Each row was made from one walk, in order. Every step used is in the known rows, and no mark comes twice. Write each row's walk.
Known rows
l d: [-1.03 -0.94 -0.39 -0.25  0.94  1.73 -0.79 -0.10  0.12 -1.39 -0.86  0.61
  0.33  1.86 -2.54  0.62 -1.35 -0.99  1.80 -1.49  1.09 -3.40 -4.49 -0.08]
v j b y g: [ 0.20 -2.90 -0.36 -0.56 -3.53  0.95  0.06 -0.57 -0.49 -0.72 -0.79 -1.14
  0.79  0.05 -0.11  0.95 -0.33 -1.95  5.27 -1.22 -1.66  5.56  0.68  3.37]
g y b j v d t: [-1.51  2.37 -1.63 -2.76  5.01  2.01  6.45  1.33  0.92  1.08  0.04 -1.16
 -1.75  3.17 -4.21  2.34 -0.59 -3.66  4.10  0.32  4.80 -3.53 -2.88  1.40]
s b j v: [-2.90  4.46 -1.09 -1.35  5.52 -0.16  0.11 -0.31  1.32  1.08  0.59 -0.11
 -1.19  1.40 -0.05  2.08 -0.68 -0.58  2.83 -0.73  3.87 -1.13  2.37  2.84]
f j v: [-2.65 -0.61 -0.09 -3.77 -0.82 -0.54  0.76  1.52  0.65  0.13  0.35  0.07
  0.21  3.85 -0.51  0.79 -0.27  0.83  2.90  0.57 -0.16  4.64 -0.08  0.05]
f j: [-1.48  0.58  0.34 -2.99 -1.01 -1.19 -1.10  1.72 -0.20 -0.14  0.21  0.34
  1.02  2.95  0.61  0.63 -0.51 -0.32  3.10  0.33 -1.78  1.36  0.03 -0.30]
t d v j b y: [-0.27 -0.95 -0.22  1.44  4.49  2.33 -0.51 -2.71 -0.97 -1.47 -2.49 -1.29
 -1.01  1.15  1.30  1.47 -0.38  1.45  4.64  0.28  2.82 -1.05 -1.74  4.45]
d v: [ 0.18  2.19  1.05 -0.13  3.21  1.44  0.34  0.28 -0.41 -0.67 -1.93  0.30
 -0.01  1.94 -1.49  1.28 -1.23  0.82  2.16  0.76  0.98 -3.45 -2.72  0.62]
g y b j v d l: [-1.18 -5.41 -2.50 -3.65  5.47  2.10  6.67  1.08  0.88  1.28 -0.32 -1.56
 -0.68  2.54 -3.19  2.03 -0.82  1.47  4.93  1.03  3.53 -3.59 -1.48  0.91]
d t: [-0.33  2.54  0.71 -0.13 -1.70  1.13  0.22  0.20 -0.37 -1.35 -1.57  0.26
 -0.68  2.12 -0.59  1.25 -0.53 -1.66  2.10  0.23  0.70 -3.13 -5.52  0.46]
v d: [-0.03  1.39 -0.02 -1.13  2.38  1.37  2.14  0.33 -0.10 -0.45 -1.00  0.30
 -0.43  0.91 -2.30  0.86 -0.95  0.54  4.71  0.43  2.86 -2.18 -3.32  0.28]
y b j v: [-2.83  0.19 -0.83 -2.04  4.96  0.17  3.72  0.93  1.16  2.18  1.03  0.14
  0.12  3.85 -0.80  1.79 -0.25 -2.33  3.12 -0.67  1.03 -1.13  0.22  2.21]
t j b s: [-1.62 -1.60 -0.82 -0.16 -1.96  0.75 -1.24 -0.64 -0.66 -1.39 -0.41 -0.78
  0.23 -2.14  0.76  0.77 -0.87  1.28  4.11  0.26 -1.16 -0.36 -0.41  3.38]
l d t: [-1.00  1.79 -0.27  0.37 -1.20  2.46 -1.16 -0.43 -0.57 -2.44 -1.74  0.56
 -0.96  2.14 -3.01  1.03 -0.98 -2.51  1.37 -1.02  1.99 -5.21 -7.88  0.21]
l d t j b: [-1.43 -0.73 -2.12 -0.28 -4.35  3.12 -1.62 -1.34 -1.29 -3.78 -1.77 -0.16
 -0.71  0.18 -1.83  0.69 -1.00  0.03  3.89 -1.93  1.59 -0.60 -7.31  3.42]
f j b: [-1.46 -1.18 -0.75 -3.05 -0.55 -1.86 -0.48  0.80 -0.28 -0.85  0.99 -0.11
  1.00  1.65  1.16  0.63 -0.79  1.78  4.50 -0.02 -2.06  5.54  0.79  0.76]
j b y: [-0.74 -3.45  0.26 -0.79  1.48 -1.12 -1.04 -0.37  0.48  0.00  0.16 -0.96
  0.85 -0.11  1.94  1.04 -0.52 -0.08  3.39 -1.24  0.49  2.97  0.73  2.36]
s b y: [-0.75  2.01  0.49  0.48  2.26 -1.57 -3.88  0.58  1.10  0.74 -0.26 -0.47
 -0.13  1.00  1.39  1.53 -0.50 -2.05  2.37 -0.29  2.26 -2.58  2.85  1.91]
j v d l: [-0.71 -5.29 -1.22 -2.26  1.16  3.07  3.98 -0.35  0.05 -0.88 -2.25 -0.42
 -1.41  1.53 -2.67  1.17 -0.60  5.92  4.92  1.79  4.15 -1.04 -5.33  0.43]
t d l: [-0.82 -6.30 -0.81 -0.32  2.15  2.46  1.14 -0.87 -0.29 -1.86 -2.33 -0.66
  0.47  2.77  0.25  1.15 -0.83  4.14  3.22  1.32  0.93 -4.70 -5.13  1.05]
l d v j: [ 0.12  2.82 -0.40  1.13  0.43  3.95 -0.71 -1.69 -1.36 -2.09 -3.26  0.71
 -1.61  1.89 -3.22  0.96 -1.20  0.07  2.74 -0.14  1.83 -5.65 -5.71  0.87]
l d t j: [-1.36  1.17 -1.03 -0.20 -4.81  3.88 -2.37 -0.39 -1.22 -3.07 -2.66  0.36
 -0.77  1.61 -2.29  0.64 -0.71 -2.17  2.36 -1.45  1.92 -5.05 -8.29  2.33]
b j v: [-2.67  0.67 -0.29 -2.50  4.36  0.92  2.33 -0.26  0.80  0.96  0.23 -0.09
 -0.20  1.76  0.10  1.54 -0.43 -0.62  2.56 -1.24  2.28  0.14 -0.85  2.14]

Write each row's walk
[-0.24  3.22 -0.68 -1.19 -3.26  3.61  0.50  0.18 -1.44 -2.03 -2.94  0.07
 -1.37  0.63 -2.15  0.81 -0.34 -0.62  5.03  0.40  3.72 -3.96 -7.10  2.84]
v d t j
[-0.58 -1.15  0.22  0.03  1.85 -0.65  2.18  2.31  1.28  1.10  0.87 -1.19
  0.85  1.91 -2.28  1.57 -1.32 -3.55  1.65  1.53 -2.40 -5.31  1.71 -1.09]
g y b s
[-0.61  1.63 -1.07  2.43  1.91  2.85 -1.41 -2.69 -1.69 -2.66 -2.09 -0.08
 -2.07 -1.60 -2.79  1.27 -1.41  1.41  3.19  0.87  1.12 -5.38 -3.77  1.92]
l d v j b s
[ 0.54  2.10 -0.59  0.49  0.42  1.95  1.36 -1.99 -1.44 -1.73 -2.22 -0.02
 -1.39  0.50 -0.37  1.19 -1.07  2.78  4.95  0.65  0.27  0.91 -2.47  2.24]
d v j b
[-0.09  2.82  0.04  1.40  3.32  3.75  1.27 -1.90 -1.21 -1.63 -3.40 -0.05
 -1.23  3.03 -1.03  1.32 -0.83  1.38  3.83  1.27  2.12 -4.98 -4.46  2.27]
t d v j
[-1.23 -1.00 -0.18  0.42  1.80 -0.51  0.04 -0.59  0.02 -0.82  0.54 -0.56
  0.09 -1.59  0.17  1.15 -1.14  1.13  3.04  0.82 -1.10 -0.80 -0.12  1.26]
j b s
[-2.13 -1.30 -1.04 -2.99  4.91  0.12  5.29  1.74  1.95  2.25  1.35 -1.16
  0.49  3.88 -1.70  1.93 -0.93 -3.34  2.46 -0.90  0.71 -0.38  1.74  0.83]
g y b j v
[ 0.01 -1.30 -1.03 -1.76 -3.90  2.76 -0.08  0.37 -1.17 -2.21 -1.88 -1.53
  0.02 -1.11 -2.59  1.03 -0.15 -2.56  6.35 -0.83  2.80  2.99 -3.72  5.34]
v d t j b y g
[-0.26 -4.54  0.14 -1.34 -0.22 -0.25 -0.27  0.68  0.47 -0.42  0.25 -1.32
  2.08  0.09 -0.77  1.07 -0.73 -2.09  3.94 -1.56 -1.27  5.82  1.18  2.70]
j b y g
[ 0.30 -1.74 -0.77  0.66 -0.03  3.03 -1.54 -1.45 -1.19 -2.39 -2.32 -0.80
 -0.11  0.10 -3.59  1.16 -1.05 -1.84  3.95 -1.55  0.95  0.95 -2.35  3.47]
l d v j b y g
[-1.81 -4.02 -2.30 -2.75  5.61  1.98  5.17  0.29  0.12  1.31 -0.72 -0.21
 -1.09  2.69 -2.11  1.92 -0.11  2.53  5.45  1.20  3.88 -4.34 -3.06  2.21]
y b j v d l
[-2.34  5.75 -1.70 -1.66  7.66  0.88  1.60 -0.39  0.98  0.92  0.18 -0.07
 -2.15  0.51 -2.15  2.05 -0.74  0.50  4.97  0.01  6.91 -2.32  1.14  2.93]
s b j v d
[-0.84  1.49 -0.60  2.60  4.83  2.76  0.44 -2.92 -1.44 -2.20 -2.19 -0.96
 -1.69 -0.38 -0.51  1.64 -0.99  2.69  4.25  2.44  1.41 -4.65 -2.38  3.33]
t d v j b s
[-0.24 -2.68  1.22 -1.19 -0.80  0.38 -0.82  1.58  0.61  0.20 -0.56 -0.79
  2.13  1.45 -1.12  1.04 -0.47 -4.24  2.49 -1.10 -0.95  1.19  0.38  1.70]
b y g
[-0.41  1.12  0.08  0.43  3.75  2.74 -0.98 -0.43 -0.51 -1.76 -1.99  0.60
 -0.32  1.94 -3.69  1.06 -1.64 -0.21  1.28 -0.37  2.31 -5.40 -5.10  0.27]
l d v
[-0.07  2.61 -0.20  1.86  1.41  1.67 -0.08 -2.04 -1.59 -1.50 -1.92 -0.42
 -1.77 -1.69 -0.38  1.49 -0.97  2.39  3.99  2.10 -0.15 -3.38 -1.37  2.36]
d v j b s
[-2.59 -0.12 -1.53 -0.93 -4.57  4.52 -0.38 -0.55 -0.29 -2.75 -2.46  0.06
 -1.70  2.41 -3.26  0.81 -0.45 -1.17  2.29 -1.33  3.45 -1.55 -8.39  2.67]
l d t j v
[ 0.67  3.64  0.57  0.73 -0.05  2.64  0.77 -1.03 -1.33 -1.06 -3.16  0.50
 -1.28  1.92 -0.93  1.15 -0.77  0.82  3.58  1.08  0.61 -3.38 -3.25  1.22]
d v j
[-1.01  2.88 -0.42 -1.30  0.67  2.96  3.68  0.01  0.00 -1.17 -1.87 -0.03
 -2.47  2.08 -3.77  1.42 -0.33  0.82  4.07  1.04  5.38 -0.86 -6.73  0.99]
j v d t
[-1.10  0.29 -0.48 -1.96  2.60  2.30  3.89  0.23  0.73 -0.09 -0.94  0.04
 -1.30  1.80 -3.44  1.00 -0.72  1.93  4.58  0.62  4.39  1.13 -3.38  0.59]
j v d
[-1.58  0.13 -1.61 -3.31  7.10  1.30  6.74  1.62  1.55  2.15  0.95 -1.16
 -0.54  2.92 -4.01  1.96 -0.96 -2.31  4.54 -0.11  3.85 -1.62  0.53  1.09]
g y b j v d
